Each row was made from one path, in order. Every step used is in the known rows, and no mark comes twice. Write each row's path.
(in the rows, 128 means zero)
Known rows
mupi/vaguv/razez/leve: [151 140  86  85 168  79 139 115 198 131 115 165 147 195 127  76 140 132
 166 136  67 109 142 145 150  93  76  94 134  76 104 142 162]
razez/mupi/zuro/zuber/zeva: [ 97  85 164 135 135 171 134 128 136 117 167 129 111  84 126 156 138 134
 110 110 186 127  97 113 162 186 162 156 124 158 118 156 101]
fesida/zamif/vaguv/mupi: [ 91 137  78 138 147  94 112 160 146 142 104 121 116 177 186 116 138 126
  54 120 112 121 142  87  90  83 161  66 157  64 138  98 162]
zuber/zuro: [127 135 154 135  77 151 121 125  86 116 134 131 126 111 138 158  93 145
 139 143 127 140 143 132 113 125 129 142 118 175 158 110 142]
zuro/mupi/vaguv/razez: [110 127  98 106 156  56  65 125 102 150 114 161 106 161 123 119 118 134
 154 124 106 136 137 140 155 118  79 145 109 122 136 129 146]
zamif/fesida: [116 135 141 122  70 152  70 146  70 148  98 144 138 162 139 138 100 101
 112 146 116 105 119 114 109  68 112 122 136 117 173 114 153]
razez/vaguv/mupi/zuber/zuro: [150  85 135 139 161 139 204  97 145 110 131 126 151  71 119  89 144 147
 108 118 163 135 117 129 141 170 166 125 116 113 111 142  95]
vaguv/razez: [132 130  86 112 109 104  97 123 126 147 116 155 140 182 124 103 113 109
 140 173  75 129 147 134 134 117  98 107 145 111 153 133 138]
zeva/zuber/zuro/mupi: [ 94 143 208 133  96 165  81 123  36 115 149  88 112  64 125 217  79 152
 128 113 161 175 131 134 112 135 123 204 107 233 183 102  97]
leve/razez/mupi/vaguv: [144 171 107 136 121 107 163 134 174 119 118 175 139 169 143  67 153 118
 148 127 122  81 155 136 122  85 110  95 126 104  63 146 183]
leve/razez/vaguv/mupi/zuro: [154 108 106 129 158 132 201  72 224 107 118 165 163 128 110  70 167 114
 130 127 140  94 106 154 123 139 141 101 118  82  91 155 108]
zuro/mupi/zuber/zeva: [ 98  98 164 105 128 159  79 129  70 130 158 145 110  76  88 191  86  86
 140 123 167 148  87 143 131 148 135 207 120 171 151 119  87]
zeva/zuber/mupi/vaguv/razez: [129 157 118 117 113  81 136 112  85 132 122  68 117  92 174 145  97 159
 135 116  96 164 154 109 127 112  59 150 110 150 156 117  59]
zuro/zuber/mupi/vaguv/razez/leve: [144 135 126  90 183 102 113 130 195 134 120 124 117 134 124 145 108 181
 147 118 118 131 132 130 159 134  70 122 108 135 143 132  92]
zeva/zuber/zuro: [115 144 184 143  71 169 139 114  57 108 150  80 129  75 155 183  89 149
 125 133 134 166 148 127 107 125 118 170 119 200 169 106  96]
fesida/zamif/vaguv/mupi/zuber: [ 90 112  83 139 171  97 144 160 155 147 119 101 110 136 154 124 161 112
  58 118 149 132 104  95  89 107 195  88 153  52 128  91 135]
mupi/vaguv/razez: [128 130  75 117 134  57 124 117 123 141 113 150 122 166 151  86 130 135
 151 144  79 126 152 129 152 106  81 109 120  93 121 129 147]
fesida/zamif/vaguv/mupi/zuro: [ 89 106  81 140 158  86 143 139 165 137 117  98 104 147 167 130 173 125
  61  97 146 126  99  91  91 117 192  85 143  54 131  93 142]
zeva/zuber/zuro/mupi/vaguv/razez: [108 130 172 124 148  79 108  99  61 127 141  69 114  88 150 162 104 187
 144  98 146 178 143 134 159 135  75 190  91 186 168 108  94]
zamif/vaguv: [106 155  74 121  98 100  86 155  95 140 115 148 116 134 164 157 113 104
 111 139  90 130 148 103  92 104 131  84 145 122 143  92 176]
fesida/zamif/vaguv/razez: [103 142  67 117 157  79 108 142 166 166 111  98 127 226 171 110 135 114
  83 153  81 114 147 103 114  86 120  82 165  68 166  83 173]
fesida/zamif/vaguv/razez/mupi: [113 151  57 123 164  74 118 156 186 164 109 103 137 246 183  64 164 115
  68 142  91  90 160  90 120  91 141  52 190  53 129 114 199]
zeva/zuber/mupi: [116 164 154 128  60 162 105 137  55 118 129  86 120  70 145 204  68 127
 118 131 110 159 142 110  78 113 106 166 126 194 173 113  54]
vaguv/mupi: [122 132  96 134 104 119 103 140 105 120 109 181 131 139 134 110 119 121
 110 142 105 132 142 113 107 114 141  91 136 104 124 145 129]
zeva/zuber: [103 152 147 134  75 166 112 136  62 121 136 116 129 100 141 167 103 105
 125 149 100 146 141 124 101 106 118 157 131 165 150 122 106]
zeva/zuber/zuro/mupi/vaguv: [ 92 137 200 137 118 120 111 121  26 112 144  78  97  44 151 200  98 176
 136  84 162 171 133 128 130 128 101 208  81 208 151 101 101]
leve/razez/mupi/zuro: [142 144 117 136 110 149 157 118 196 114 132 155 142 153 104 103 170 101
 148 138 153  90 113 148 106 128 152 114 140 110  90 142 160]
fesida/zamif: [ 95 134 131 135 104 169 113 161 133 141 120 122 122 194 134 138 116  97
 100 156 102 102 128 130  96  80 141 140 146 114 146 112 154]
razez/mupi/zuber/zuro: [136 121 143 145 109 149 165 137 112 116 144 120 134  94 112 121 146 135
 126 133 178 131 125 122 126 156 173 134 139 147 109 133 143]
vaguv/mupi/razez/leve: [187 143 114 123 139 126 140 142 178 117 109 161 143 179 112  71 161 126
 157 108  82 111 134 140 141 102 128  70 148  71  79 164 158]

Which path is each row?
[126  88 140 136 192 156 179  92 238 113 130 157 148 100 101 105 167 142
 113 127 178 108  88 152 147 176 149 117  95 109 100 153  88] => leve/razez/vaguv/mupi/zuro/zuber
[147 175 115 128  98 150 128 137 173 122 116 181 156 187 119  87 141  97
 136 157 121  87 152 143 104  93 123  92 150 122  98 146 174] => leve/razez/mupi
[111 126  56 126 187  78 146 156 190 169 125  84 132 203 149  77 191 104
  73 140 131 105 131 100 124 115 169  74 189  42 122 109 176] => fesida/zamif/vaguv/razez/mupi/zuber
[123 122 140 120 156  62  91 108  95 135 126 123 108 127 131 137 108 181
 156 108 140 159 144 141 166 139  82 160  91 159 158 111 141] => zuber/zuro/mupi/vaguv/razez
[167 109 148 137 171 149 229  76 205 102 131 132 175  89 112  77 144 146
 127 126 179 119 117 156 128 150 146 120 109 116 107 131 101] => leve/razez/vaguv/mupi/zuber/zuro
[ 88  74 170 134 123 174 125 115 119 122 170 125 103  60 116 205 104 127
 129 122 175 150  81 129 150 182 142 185 105 171 155 120  76] => mupi/zuro/zuber/zeva
[144 118  73 123 141 105 137 134 150 146 128 142 144 165 100  71 168  95
 129 163 126 115 130 125 148 147 145  99 166  84 107 155 143] => vaguv/razez/mupi/zuber
[142 121  96 122 144 132 145 121 145 118 101 183 152 144 142  65 132 121
 100 138  88 106 142 119 128 127 133  84 131  94  99 168 126] => razez/vaguv/mupi
[154 111 111 133 142 109 166 115 143 131 141 109 148 129 112  85 154 144
 132 146 160 138 140 124 153 166 148 117 152 119 125 137 139] => vaguv/razez/mupi/zuber/zuro
[ 85  88 142 142 117 165 104 139 129 132 148 133  92  84  97 192 133 126
 132 140 164 139  80 132 133 174 161 163 101 155 146 123 110] => mupi/zuro/zuber
[130  97 133 148 126 126 165 117 109 111 134 130 126  62 121 132 130 150
 116 119 180 168 112 121 117 158 172 129 116 129 136 121  96] => vaguv/mupi/zuber/zuro
[156 138 107 121 153 139 170  95 208 114 106 188 175 165 132  53 137 114
 119 147 106  91 144 150 120 107 118  81 127  90  95 157 131] => leve/razez/vaguv/mupi
[184 174 173 121  91 171 140 141 121 115 129  63 136 115 120 167 112 135
 168  98  83 140 136 136 110 102  93 142 141 158 130 133  86] => zeva/zuber/mupi/razez/leve
[175 148 167 126 126 175 105 166 166 131 126 104 113 127  98 177 111 157
 169 111 119 127 118 140 141 138 104 130 119 161 128 137 112] => zuro/zuber/mupi/razez/leve
[124 110 153 142  99 153 154 128  92 118 146 108 122  73 106 166 112 131
 146 141 163 153 113 139 115 150 156 165 114 161 149 101 116] => mupi/zuber/zuro
[101 101 131 145 126 161 118 154 143 131 143 139 104 107 104 150 164 131
 114 128 172 117  98 117 143 179 178 131 124 140 108 152 137] => razez/mupi/zuro/zuber
[142  73 126 115 170 144 190  93 145 110 140 150 155  83 124  84 125 105
 102 117 140 122 111 123 150 153 142 130 132  96  98 162  67] => razez/vaguv/mupi/zuber/zeva
[ 93 105 171 122 115 176  93 134  97 127 156 147 114  97 134 183  75 126
 120 144 142 143 119 124 150 148 113 171 116 179 162 127  90] => zuro/zuber/zeva
[106 132 166 134 123 107  94 130  59 119 126 132  90  90 135 177  99 167
 149  94 155 149 134 139 136 125 106 179  81 186 140 108 150] => zuber/zuro/mupi/vaguv
[135  85  96 129 152 122 173 100 162 110 118 153 143 111 123  81 164 122
 108 116 121 111 108 126 133 160 158 103 124  82  92 166 108] => razez/vaguv/mupi/zuro
[155 146 150 147 120 159 193 117 177 110 143 127 158 110 104 109 149 126
 142 137 195 117 127 152 111 137 160 134 131 146 106 124 151] => leve/razez/mupi/zuber/zuro
[150 136 186 149  99 133  84 139  55 131 129 104 104 121 100 163 113 153
 176 101 137 153 133 150 146 135 120 168 105 185 141 118 163] => zuber/zuro/mupi/razez
[116  99 138 115 107 159 140 120  92 123 159 137 128  83 110 161  96  84
 136 142 142 140 104 134 131 136 135 172 132 143 139 119  88] => mupi/zuber/zeva
[140 140 147 136  98 129  54 163  63 145 117 139  96 150  90 149 126 102
 175 118 105 129 127 150 142 117 115 153 118 148 122 135 164] => zuro/mupi/razez
[159 130 151 129 132 138  89 139 101 143 112 139 127 163  93 103 138 102
 163 116  87 102 129 156 157 129 104 140 116 133  91 160 167] => zuro/mupi/razez/vaguv
[179 153 165 140  90 161 163 122  87 123 122  44 138  97 145 135 116 131
 145 106  73 129 152 123 127 126  85 147 121 158 115 144  72] => zeva/zuber/mupi/razez/vaguv
[138 157  39 114 140  51  98 145 147 151 107 147 141 197 172  73 154 119
 100 144  82 113 173  89 128 120 123  36 179  82 118 128 192] => zamif/vaguv/razez/mupi
[162 152 157 108 138 153  67 158 137 135 118 151 122 180  71 137 134 102
 190 109  95 107 118 169 134 106 113 138 134 129 103 147 180] => zuro/mupi/razez/leve
